What can hang from each mark
q677: q658
q29: q8 q611
q921: q8
q658: q560 q792
q105: q792
q611: q29 q560 q792
q792: q8 q611 q658
q560: q8 q105
q8: q29 q677 q921

Each row was made from one small tree. The marks that hang from a mark follow it in brackets, in the order of their numbers. Every link used is in the known rows. Write each row's tree.
Known rows
q8{q29 q677{q658} q921}: [-1.15 -4.99  2.12 -0.48 -1.00  2.75 -2.54  0.53  1.49  0.57 -3.90  6.18
 -0.16 -2.03 -1.98  1.31  0.61 -0.58  0.06 -3.77 -1.39 -0.26 -0.73 -0.11
  1.33]
q611{q29{q8} q560{q105{q792{q658}}}}: [-3.36 -3.87 -1.90  1.59  0.30  1.05 -4.68  2.12 -3.03  0.10 -4.39  5.73
 -0.05  1.71 -3.10  1.61  0.90 -0.33 -1.45 -1.97  3.80 -5.58 -1.00 -1.31
  0.67]
q611{q29 q560{q8{q677{q658} q921}}}: [-2.08 -3.81 -1.19 -0.33  0.45  3.08 -5.24 -0.51  1.01  0.17 -2.86  5.63
 -0.39 -0.67 -2.68  1.15  1.42 -0.18 -1.24 -2.25  0.16 -3.04 -2.20 -1.04
  0.76]
q658{q792}: [-3.47 -1.55 -0.05 -1.35 -2.73  1.67 -2.13  0.62  0.23  2.71 -3.14  5.99
 -0.26  0.13 -1.66  2.93 -1.50 -0.37  0.18 -1.53  1.23 -3.40  1.89  1.53
  0.09]
q677{q658{q560{q8}}}: [-2.89 -1.25 -1.58 -1.03 -1.21  2.32 -3.75  1.07  0.25  2.06 -1.79  5.43
 -0.68 -0.78 -0.88  1.07  0.37 -0.81 -2.09 -3.00  1.73 -3.24  0.61  1.05
 -1.52]
q29{q8}: [-2.43 -3.44 -1.01  0.85 -2.40  0.95 -1.52  1.48 -1.39  2.81 -1.95  5.71
 -0.25 -1.07 -1.90  1.87 -1.21 -0.61 -0.92 -2.25 -0.59 -3.52  1.43  0.95
  0.14]
q677{q658{q792}}: [-3.15 -2.41 -0.08 -1.83 -2.43  2.10 -2.43  0.84  0.36  1.89 -2.87  6.04
 -0.37 -0.15 -1.16  3.12 -0.42  0.09 -0.52 -2.17  1.54 -3.17  0.79  1.14
 -0.64]
q105{q792{q8{q921}}}: [-2.43 -4.59  0.52  0.02 -2.24  5.03 -2.78  1.49 -1.01  2.16 -3.87  3.93
 -0.34  0.20 -3.44  2.65 -2.03  0.23  0.88 -2.05 -0.01 -1.41  2.09 -0.30
  0.92]
q8{q29{q611{q792{q658}}} q677 q921}: [-2.23 -6.51  2.81 -0.27  0.12  2.79 -2.74  0.88  1.20  0.86 -5.63  4.95
  0.36 -0.80 -3.48  0.41  0.28 -1.52  0.19 -3.53  0.94 -1.88 -0.70 -1.27
  1.31]
q611{q29{q8{q921}} q560{q105}}: [-2.86 -3.31 -1.51  0.68 -0.90  3.16 -3.74  1.93  0.50  0.55 -3.82  5.83
 -0.38  0.39 -2.53  1.12 -0.23 -1.68  0.11 -2.71  0.61 -4.72 -0.18 -0.03
  1.77]
q29{q611{q560{q8{q677}} q792{q658}}}: [-3.68 -4.29 -2.03  0.42  1.97  1.41 -5.02 -0.32 -0.58  1.70 -3.17  4.85
 -0.39 -0.57 -3.26 -0.17  0.51 -0.95 -2.19 -1.68  3.01 -5.13 -0.72 -1.86
 -0.50]
q921{q8{q29{q611}}}: [-2.65 -3.74 -1.42  0.61 -0.51  2.04 -1.61  1.57 -0.25  2.52 -2.94  5.00
 -1.09 -2.26 -4.17  1.63 -0.88 -1.04  0.66 -2.65 -0.29 -3.07  0.27  0.08
  0.53]
q658{q792{q8{q921} q611{q560}}}: [-3.23 -2.84 -0.31 -0.44 -2.40  3.60 -5.49  1.14  0.80  3.01 -3.98  4.56
 -1.21  0.86 -3.97  0.34 -3.24  0.65  0.64 -2.01  2.47 -3.09  1.22 -0.66
  0.54]
q560{q8{q677{q658}}}: [-2.00 -3.90 -1.06  0.59 -0.50  1.05 -3.36 -0.40 -0.77  1.92 -1.47  6.49
 -0.76 -1.95 -1.47  1.43  0.93 -0.22 -2.19 -2.11  0.18 -2.56  0.18 -0.46
 -0.72]
q792{q8{q677{q658{q560}} q921} q611}: [-1.16 -4.12  0.74  1.13 -2.98  3.31 -5.24  1.42  0.57  2.84 -4.00  5.14
 -1.24  0.06 -1.74 -0.46 -0.95 -0.30 -1.20 -4.42  1.63 -0.89  0.69 -1.35
  0.16]
q921{q8{q677{q658}}}: [-2.13 -3.83 -2.24  1.21 -0.69  1.65 -2.92  0.61 -1.69  2.01 -2.50  5.72
 -1.13 -2.17 -1.56  1.99  0.32  0.24 -0.74 -2.49 -1.25 -2.50  0.71 -0.58
  0.72]
q8{q29{q611} q677 q921}: [-1.31 -5.11  1.90  0.46 -1.76  2.71 -1.70  0.83  1.89  2.29 -4.17  5.62
 -0.32 -2.15 -3.00  0.84  0.08 -1.87  0.57 -3.56 -1.08 -1.21 -0.11 -0.13
  1.49]
q8{q29{q611{q560}} q921}: [-2.64 -3.34 -0.55 -0.98 -0.56  3.76 -2.76  1.24  2.44  1.59 -3.86  4.58
 -0.04 -1.46 -3.57  0.50 -0.84 -1.42  0.75 -3.17 -0.11 -2.97 -0.40  0.46
  1.07]
q8{q29 q677}: [-1.74 -3.34  0.92  0.53 -0.73  0.69 -2.23 -0.33  0.32  1.59 -3.10  6.98
 -0.23 -1.28 -2.14  1.81 -0.41 -1.18 -0.20 -2.66 -0.40 -1.20 -0.11  0.24
  1.13]
q560{q105{q792}}: [-3.47 -2.29 -1.48  0.69 -1.77  2.91 -2.12  1.06 -1.72  1.84 -3.67  6.29
 -0.17  0.42 -1.50  2.46 -0.64 -1.28  0.46 -1.89  1.90 -3.37  2.49  0.04
  0.28]
q921{q8{q29{q611} q677}}: [-1.92 -4.61 -0.69  1.64 -0.42  1.32 -1.97  0.89 -0.34  2.70 -3.29  5.66
 -1.48 -2.63 -3.88  1.23 -0.04 -1.35  0.22 -2.73 -0.75 -2.26 -0.28 -0.76
  1.20]
q611{q792}: [-3.89 -2.41 -1.23 -1.33 -1.18  3.06 -1.82 -0.33 -0.30  1.66 -3.03  5.61
  0.51  0.65 -1.63  2.85 -2.05 -1.21  0.47 -1.89  0.72 -3.11  1.44  0.54
  0.14]
q792{q8{q29 q677 q921} q658{q560}}: [-1.02 -4.48  3.40  0.69 -0.24  2.37 -4.93  2.07  1.10  1.07 -5.18  4.76
 -0.60 -0.41 -2.71 -0.44 -0.24 -0.43 -1.06 -4.29  1.29 -0.49  0.12 -0.47
  1.54]
q677{q658{q560{q8 q105}}}: [-3.28 -1.05 -1.83 -0.23 -0.59  2.48 -4.01  1.52  0.43  1.64 -2.25  6.41
 -1.13 -0.56 -0.35  0.52  0.86 -1.87 -2.03 -3.35  2.81 -3.88  1.38  0.58
 -1.43]
q105{q792{q8}}: [-2.72 -3.66 -0.85  0.62 -1.76  3.30 -2.80  0.83 -2.07  2.28 -2.85  4.65
 -0.51  0.57 -3.16  3.24 -2.00  0.19 -0.10 -1.62  1.29 -2.15  1.73 -0.44
  0.05]
q105{q792{q8 q658}}: [-2.51 -4.47 -0.13  1.08 -0.63  1.98 -3.81  1.49 -3.17  1.78 -3.56  4.37
 -0.04  0.82 -3.12  2.33 -1.31  1.37 -1.14 -1.80  2.43 -2.86  1.70 -0.88
 -0.23]
q792{q611{q29 q560{q8 q105}}}: [-3.59 -1.23 -3.54  1.55  0.32  1.14 -5.62 -0.36 -0.81  1.52 -2.39  7.20
 -0.90  1.31 -3.14  0.12 -0.81 -1.22 -1.10 -1.60  4.15 -5.51 -0.18 -1.48
 -0.48]
q611{q560{q8{q29} q105}}: [-3.56 -1.58 -1.96  0.08  2.10  1.80 -4.25  0.20  0.70  0.57 -2.21  6.87
 -1.04 -1.12 -3.12  0.26 -0.28 -1.67 -0.56 -1.99  2.17 -3.84  0.02 -0.16
  0.12]

Write each row's tree
[-1.63 -5.98  3.66 -0.07 -1.92  3.45 -2.84  1.41  2.60  2.52 -4.64  5.08
 -1.62 -1.18 -4.57  1.52 -0.91 -1.37  0.58 -3.00  0.93 -0.82 -0.28 -0.65
  1.27] : q658{q792{q8{q29{q611} q677 q921}}}
[-3.60 -2.62 -3.53  0.99  1.43  2.55 -3.37  1.76  0.31  1.52 -3.41  5.59
 -1.62 -1.85 -3.81  0.39 -0.43 -2.04  0.55 -2.76  1.37 -4.66  0.20 -0.62
  0.89] : q921{q8{q29{q611{q560{q105}}}}}
[-2.94 -3.70 -1.29  2.50 -2.07  2.75 -3.90  1.13 -2.77  2.80 -3.56  6.10
 -1.24  1.33 -3.27  1.32 -2.34 -0.50  0.00 -2.13  3.91 -2.85  2.36 -1.96
 -0.42] : q560{q105{q792{q8 q611}}}
[-1.42 -4.15  2.23  0.02 -1.30  2.46 -2.21  0.30  1.40  1.37 -4.15  6.13
 -0.04 -1.69 -2.33  1.10 -0.48 -1.04  0.76 -3.15 -1.64 -0.49  0.31  0.33
  2.04] : q8{q29 q677 q921}
[-2.99 -5.21 -0.95 -0.01 -0.05  5.18 -4.26  0.23  1.58  1.80 -4.16  3.85
 -0.76 -0.07 -3.55  0.94 -1.66 -1.67  0.25 -2.60  0.79 -2.79 -0.06 -1.75
  1.28] : q29{q611{q560 q792{q8{q677 q921}}}}
[-2.22 -2.75  1.49 -1.99 -0.77  3.80 -3.62  1.63  2.23  1.00 -3.26  5.08
 -0.66 -1.53 -2.44  0.20  0.62 -1.09 -0.59 -4.00  0.54 -1.25 -0.61  0.95
 -0.19] : q677{q658{q560{q8{q29 q921}}}}
[-2.47 -2.17  0.82  0.56 -0.33 -0.44 -5.18  1.29 -0.81  2.43 -3.40  6.02
 -0.62  0.01 -3.17 -1.54 -0.45 -0.16 -1.98 -3.36  4.11 -2.96  0.00 -0.34
 -1.21] : q792{q611 q658{q560{q8{q29}}}}
[-2.01 -4.24  1.24 -0.57 -1.86  3.42 -1.28  1.52  2.04  2.13 -3.86  4.98
 -0.02 -1.69 -3.33  1.13 -0.85 -1.54  0.91 -3.39 -0.62 -2.05  0.49  0.73
  0.75] : q8{q29{q611} q921}
[-1.26 -6.10  0.62  1.78 -3.32  2.18 -1.43  2.04  0.25  3.64 -3.41  4.87
 -0.74 -2.34 -2.55  0.56  0.12 -1.59 -0.63 -3.12 -1.68 -2.81  0.81 -0.13
  1.10] : q29{q8{q677 q921} q611}
[-2.07 -3.68 -0.41  1.24  0.03  1.09 -2.41  0.30 -0.91  1.84 -3.21  6.17
 -1.18 -2.27 -3.23  1.64 -0.51 -0.62  0.46 -2.35 -1.38 -1.46  0.12 -0.29
  1.77] : q921{q8{q29 q677}}
[-3.50 -5.63 -0.96 -0.45 -0.26  3.34 -3.57  2.46 -0.11  1.63 -4.49  3.31
  0.17 -0.41 -3.54 -0.20 -0.55 -0.79 -0.67 -2.83  1.30 -5.11 -0.20 -0.75
  0.54] : q29{q8{q921} q611{q560 q792{q658}}}
[-2.24 -2.58  2.86 -0.55 -1.53  1.87 -4.15  1.06  1.88  2.06 -4.22  6.10
 -1.74  0.50 -2.81  1.80 -0.97 -1.46 -0.44 -3.16  2.83 -0.60 -0.48  0.28
  0.87] : q658{q560 q792{q8{q29 q677}}}
[-2.40 -5.22  1.71 -1.07 -1.12  2.88 -2.79  1.68  1.58  1.66 -3.06  5.33
 -1.58 -0.63 -4.10  2.71 -0.66 -0.63 -0.68 -3.10  3.05 -2.07 -1.13 -0.35
 -1.02] : q677{q658{q792{q8{q29{q611}}}}}
[-2.52 -5.67  0.68 -0.77  0.05  2.62 -2.06 -0.23  1.34  0.80 -3.65  6.21
 -0.39 -1.00 -2.73  2.12  0.56 -2.13 -0.42 -3.57  1.49 -1.61 -2.20 -1.25
 -0.08] : q8{q29{q611{q792}} q677{q658}}
[-2.06 -6.03  2.98 -1.61 -1.80  4.49 -2.83  2.36  2.64  1.53 -3.99  4.50
 -1.38 -1.03 -4.43  2.06 -0.61 -0.56  0.28 -3.52  1.67 -1.34 -0.86 -0.22
 -0.06] : q677{q658{q792{q8{q29{q611} q921}}}}
[-1.35 -6.41  1.30  1.72 -1.12  1.80 -4.26  0.22 -1.87  1.59 -3.52  6.31
 -1.33  0.08 -4.31  1.55 -0.62  0.50 -0.79 -3.15  2.82  0.11 -1.55 -2.97
 -0.12] : q105{q792{q8{q29 q677{q658}} q611}}
[-3.60 -1.82 -1.53 -0.37 -1.06  3.53 -3.87  1.80 -0.82  1.53 -3.15  5.90
 -1.10  0.12 -1.13  1.25  1.26 -1.53 -1.36 -2.91  3.62 -3.32  1.01 -0.07
 -1.32] : q677{q658{q560{q8 q105{q792}}}}
[-2.61 -4.41 -0.33  1.26  0.79  1.26 -6.11  1.04 -2.59  1.25 -4.24  4.87
 -0.55  1.23 -5.40  0.15 -1.85  1.52 -0.90 -2.33  4.55 -2.55 -0.82 -2.49
 -0.04] : q105{q792{q8{q29} q611{q560} q658}}
[-3.74 -0.50 -0.28 -1.64 -2.47  2.77 -3.50  2.11  1.49  1.65 -3.95  6.63
 -1.04  0.71  0.25  1.77  0.39 -1.88 -0.79 -3.48  3.84 -3.71  1.45  1.34
 -0.63] : q677{q658{q560{q105} q792}}
[-2.82 -3.87 -1.45  0.69 -2.00  4.52 -5.20  1.08 -1.30  2.59 -4.09  3.98
 -0.65  0.91 -4.35  0.60 -2.84  0.79  0.71 -2.08  1.90 -2.48  1.07 -1.68
  0.72] : q105{q792{q8{q921} q611{q560}}}
[-2.49 -1.72  0.68  0.91  0.22  1.12 -3.88  0.62  1.13  1.58 -3.35  7.45
 -1.53 -1.07 -1.71 -0.21  0.95 -3.02 -1.16 -3.33  2.27 -2.06  0.20 -0.08
  0.39] : q658{q560{q8{q29 q677} q105}}
[-3.08 -5.20 -0.37  0.39  0.33  2.68 -1.95  0.25 -0.08  1.93 -3.95  5.37
 -1.28 -1.59 -4.29  1.79 -0.54 -2.09  0.93 -2.62  0.11 -2.13 -0.90 -1.36
  1.34] : q921{q8{q29{q611{q792}} q677}}
[-2.23 -5.28  0.10  2.17 -2.54 -0.21 -3.81  1.75 -4.32  2.19 -4.18  5.67
  0.14  1.88 -4.10  1.60 -0.32  1.06 -1.40 -2.14  3.58 -4.08 -0.93 -1.70
 -0.25] : q105{q792{q611{q29{q8}} q658}}
[-3.81 -4.85  0.45  0.14  2.28  1.91 -3.28  1.10  0.00  0.68 -3.78  6.01
 -0.58 -0.50 -3.93  0.19  0.42 -2.27 -1.01 -2.64  4.23 -4.33 -0.15 -1.35
 -0.96] : q560{q8{q29{q611{q792{q658}}}} q105}
[-2.27 -3.62  0.12  1.41 -0.81  2.71 -3.26  0.47  0.44  2.12 -3.22  6.47
 -0.94 -1.87 -1.63  0.06  0.27 -1.72 -0.30 -2.27 -0.33 -2.74  2.39 -0.36
  0.94] : q560{q8{q677 q921} q105}
[-2.01 -5.11  3.48 -1.64 -0.90  2.75 -3.48  0.53  2.19  1.17 -3.63  6.31
 -1.29 -2.11 -3.43  1.18  1.23 -0.36 -0.17 -2.55  0.37 -0.69 -1.35 -0.18
  0.59] : q560{q8{q29 q677{q658{q792}} q921}}
[-2.11 -3.98 -0.59  2.27 -1.07  0.20 -4.78  1.12 -2.69  2.80 -2.91  5.27
 -0.31  0.72 -3.01  0.17 -2.50  1.38 -1.80 -2.41  3.14 -3.48  2.09 -1.33
 -0.87] : q792{q8 q611 q658}
[-1.88 -4.42 -1.94  0.95 -0.42  0.76 -4.14  0.37 -0.76  0.49 -2.41  6.40
 -0.53 -0.12 -2.01  2.16  1.22 -0.39 -2.13 -2.69  0.56 -3.72 -2.92 -0.91
  0.64] : q611{q29{q8{q677{q658}}} q560}
[-2.59 -4.56 -0.21  2.93 -0.72  1.36 -5.38  1.41 -3.59  1.19 -4.70  6.13
 -0.48  3.01 -3.93  1.50 -1.07  0.43 -1.05 -2.23  5.80 -3.92  0.54 -2.85
 -0.42] : q560{q105{q792{q8 q611{q29} q658}}}
[-3.78 -1.08 -0.53 -0.46 -2.49  1.85 -5.07  1.69  0.49  2.90 -3.23  7.03
 -1.93  0.62 -1.45 -0.20  0.12 -1.34 -1.59 -3.09  5.59 -4.04  1.07 -0.18
 -1.88] : q677{q658{q560{q8 q105} q792{q611}}}
[-1.36 -5.21  0.94  1.37 -2.93  1.96 -1.87  1.44 -0.27  2.83 -3.32  5.44
 -0.42 -1.91 -1.83  0.91 -0.40 -0.81 -0.29 -2.77 -2.33 -2.01  1.13  0.30
  1.74] : q29{q8{q677 q921}}
[-3.77 -0.12  0.03 -1.86 -2.45  2.07 -3.64  1.08  0.94  3.26 -2.82  5.60
 -1.10  0.11 -1.78  1.45 -0.65 -1.21 -0.83 -1.89  2.73 -3.60  1.45  1.82
 -0.81] : q658{q560{q8} q792}
[-4.00 -2.40 -2.73  0.89  1.55  1.71 -5.35  1.16 -2.54  0.90 -3.42  5.44
 -0.43  0.10 -2.78  0.27  0.61  0.09 -1.60 -1.20  3.89 -5.38  1.25 -1.11
 -0.46] : q611{q560{q8 q105{q792{q658}}}}
[-3.02 -3.39 -0.62  2.11 -1.40  0.68 -4.43  1.08 -3.34  1.27 -5.01  6.83
  0.26  2.64 -2.78  1.37 -0.17 -0.02 -0.69 -2.28  5.08 -4.41  0.60 -1.93
 -0.27] : q560{q105{q792{q611{q29} q658}}}
[-3.41 -4.28 -2.55  1.91  0.79  2.79 -5.04  2.30 -1.98  1.53 -4.14  4.33
 -0.79  0.73 -3.49  0.71 -0.41 -0.37 -1.39 -2.24  4.75 -5.23  1.17 -2.10
 -0.52] : q29{q611{q560{q105{q792{q8 q658}}}}}
[-2.68 -2.65  2.13 -2.11 -1.36  2.97 -4.11  1.95  2.01  1.19 -3.60  5.54
 -1.51  0.62 -2.69  2.35 -0.80 -0.70 -0.74 -3.70  3.48 -1.17 -0.93  0.71
 -0.50] : q677{q658{q560 q792{q8{q29}}}}
[-1.57 -5.34  3.95  0.60 -2.54  2.37 -4.26  0.66  1.18  2.68 -4.77  6.10
 -1.66 -0.19 -4.65  0.54 -2.10 -0.23  0.77 -2.80  1.73 -0.04  0.02 -1.32
  1.36] : q658{q792{q8{q29 q677 q921} q611}}
[-1.48 -5.37  1.77  0.56 -0.81  2.52 -2.44  0.52  1.75  2.46 -3.26  5.53
 -0.94 -2.87 -4.06  0.14  0.61 -1.78 -0.19 -2.90 -0.64 -1.55 -0.43 -0.50
  0.67] : q560{q8{q29{q611} q677 q921}}
